Known rows, with every step that occurs
fefu > malu > tato > vegu > riliv > ralen: [-12 -48  13   8 -10 -53  32  -8  -2 -74   0 -24  29 -35 -12 -23 -17 -55
  39 -11 -29]
gava > ralen > malu > tato > vegu: [ 12  24   0   5  -8   0 -29 -33  47  -2  11  30  51 -11  45 -47   2 -16
 -46 -41 -15]
malu > gava > ralen: [  6  51 -17  10 -23  35  -4  28  21  13 -17  32 -10  35   9 -42  33 -18
 -77  30  28]
malu > gava > ralen > riliv: [-18  22   6  -3 -11  22 -18  27   5 -21 -32  48  -6   2   2   0  33 -11
 -49  48  61]
ralen > riliv > vegu > tato > fefu: [-14 -22  13 -21   4 -15  24  11 -17  11  -5   2 -28  27   9  38   0  70
 -15  22 -11]
ralen > riliv > vegu > tato > fefu > malu: [  7  -7  39 -14  16  -8  38   6  -8  24 -11   3 -22 -18 -17  14  10  69
  22  37 -16]
tato > fefu > malu: [ 41  60 -17  11 -11   7  -1  -6  30  46 -14  17 -32   9 -27 -12  24   4
 -14  10  -5]
vegu > tato > fefu: [ 22  32 -39 -10  -9 -15  20 -23   0  -6  -6 -16 -18  80  31  -8   2  46
 -73  -7 -27]
fefu > malu > ralen > riliv > vegu: [-22   2  23  10  -7  52  18  41   0  53  13 -17 -14 -46 -64  23   1  38
  74  46  15]
malu > tato > fefu: [ 16  42 -21  -3 -22 -41   3 -35   5  -9   1 -14 -21  90  21  -5  18   4
 -61  -8 -31]
fefu > tato > vegu > riliv > ralen: [-38 -57 -11 -10 -14 -45  54  29 -16 -71 -32 -15  13 -14 -27  63 -41 -39
  28  -4 -24]
gava > malu > tato > vegu > riliv > ralen: [ 12 -67   1  14  -3 -43 -20 -28 -11 -93   9 -13  28  -2  30   3  -7 -79
  40 -26  -1]
riliv > vegu > tato: [  8   6 -12 -15  24  12  37  40 -19  47  23 -25 -18  55  11 -28 -19  70
 -24 -21 -37]
tato > fefu > malu > ralen > riliv: [ -7  26  -4  16 -42  18  -1 -24  16   3 -16  -9 -18 -21 -46  40  23   9
  24  61  23]
gava > ralen > malu: [ 13  58 -42   8   5  77 -24  25  52  70  -2  13  10  -6  13 -15  21   7
 -36 -21  37]
fefu > tato > vegu > riliv > ralen > malu: [-22 -40  14  -1  14 -33  41  -6   4 -35 -27  -8  31 -54 -13  54 -28 -53
  37 -31 -18]
ralen > riliv: [  0  19 -25 -19  19   6 -26  24 -15   5  -9  22 -24   4 -13  29  -7  21
 -11  -8  43]
vegu > riliv > ralen > malu > gava: [ -9  -2  18  25  17  10  16  -6  -2   5  -9  -5  -1 -19   3  -7  30 -80
  -6  -4  38]
ralen > riliv > vegu: [-14  -3   4 -17  26  21 -10  61 -14  55   6  25 -34  -9 -29  35 -11  43
  23   2  26]
tato > vegu > riliv: [  5 -46 -34  -9  -3 -39 -51  -4  -9 -10  -3  45  -9 -38  21 -21 -40 -34
 -16 -33 -26]
ralen > malu: [ 38  62 -20   4  36  36 -27  -5  20  76  10  13  -6   4   9 -19   6   1
 -26 -51  16]
tato > vegu > riliv > ralen > malu: [-12 -42 -15  17   7  -2  -9  -4  23  -4   3  19  23 -73   4  13 -20 -62
  23 -45  14]

Rows
[-41 -11  -6   2 -18  41   2  43 -11  42  20 -16 -22  -3 -43  45 -12  39
  38  35  20]
malu > ralen > riliv > vegu
[-22 -13  30  -4   2  34  51  20 -24  13  15 -52   6 -17 -32  -1  -9  71
  52  44 -12]
fefu > malu > ralen > riliv > vegu > tato
[  2  36  35  12 -32  13  -6  -5  33 -13 -51  58 -13 -33 -18   5  65 -19
 -32  86  47]
tato > fefu > malu > gava > ralen > riliv
[-32   0  35  -1  -6  36  -1  59   4  28 -16  52 -17 -14 -15   7  29   7
 -17  59  46]
malu > gava > ralen > riliv > vegu
[-19  -1  24  19 -37  30  13  12  18  52   0  -7 -28 -38 -61  49  20  28
  60  72   6]
tato > fefu > malu > ralen > riliv > vegu
[ 10 -34  15  -8  21 -62 -44 -69  -7 -16  12  18  28 -33  56 -48 -20 -52
 -17 -65 -46]
ralen > malu > tato > vegu > riliv
[  0  49  -4  15  16  12  44  -5  19   2  21 -53  26  47   1   5  17 -20
  -7 -41  16]
riliv > ralen > malu > tato
[  2 -33  18   2  12  44   3  -2 -32  -8  25 -40   1  20  11  18   0  50
  54  29  15]
gava > malu > ralen > riliv > vegu > tato
[ 18   7 -19  12  -4  48 -50 -18 -11 -17   7 -10  -4   4  -8  34  13  -5
  43  22  59]
gava > malu > ralen > riliv
[-42 -29   2 -11 -10  25  38  25 -33   0  22 -50  -2  26  -7  22 -21  75
  15  30  -5]
malu > ralen > riliv > vegu > tato
[ 59  37  -5   2  24  -5 -33 -30 -13 -13  17 -16  -3  76  34 -33  19 -13
  -7 -32   0]
gava > malu > tato
[-31 -62 -15   0 -20 -61  17  -4 -13 -85   8 -22  25   6  10   2 -28 -53
   2 -25 -24]
malu > tato > vegu > riliv > ralen
[ 18 -38  20  -9   4 -75 -18 -42 -17 -43   0  11  18 -40  15 -64 -22 -39
   9 -25 -62]
fefu > malu > tato > vegu > riliv
[ -8 -37  -2  -4  -9 -23 -43 -41  24 -25  -4  18  47 -44  61 -43  -6 -43
 -26 -38 -25]
gava > ralen > malu > tato > vegu > riliv
[ 35  59   8  -5  16 -16  14  -9  -3   4   8 -28   1  42  -6 -56   8  10
  -7 -18 -28]
fefu > malu > tato
[ 39  35 -39  29 -17  61 -39 -15   6  18  22 -25  -8  39  -2  -4  13 -13
  19   6  26]
gava > malu > ralen
[-15 -20  12 -31  34   2  25  38 -37  15   7 -10 -14  22   4  11 -20  78
   1   3  -1]
ralen > riliv > vegu > tato
[ 31  28  19   1  23 -40 -31 -61  17   5  25  31  34  -2  42 -56 -12 -22
 -37 -70 -35]
ralen > malu > tato > vegu
[-10 -45  -4 -26   3 -68  -1  -6 -28 -41 -34  18   0 -17   0  20 -48 -25
  -1 -20 -55]
fefu > tato > vegu > riliv
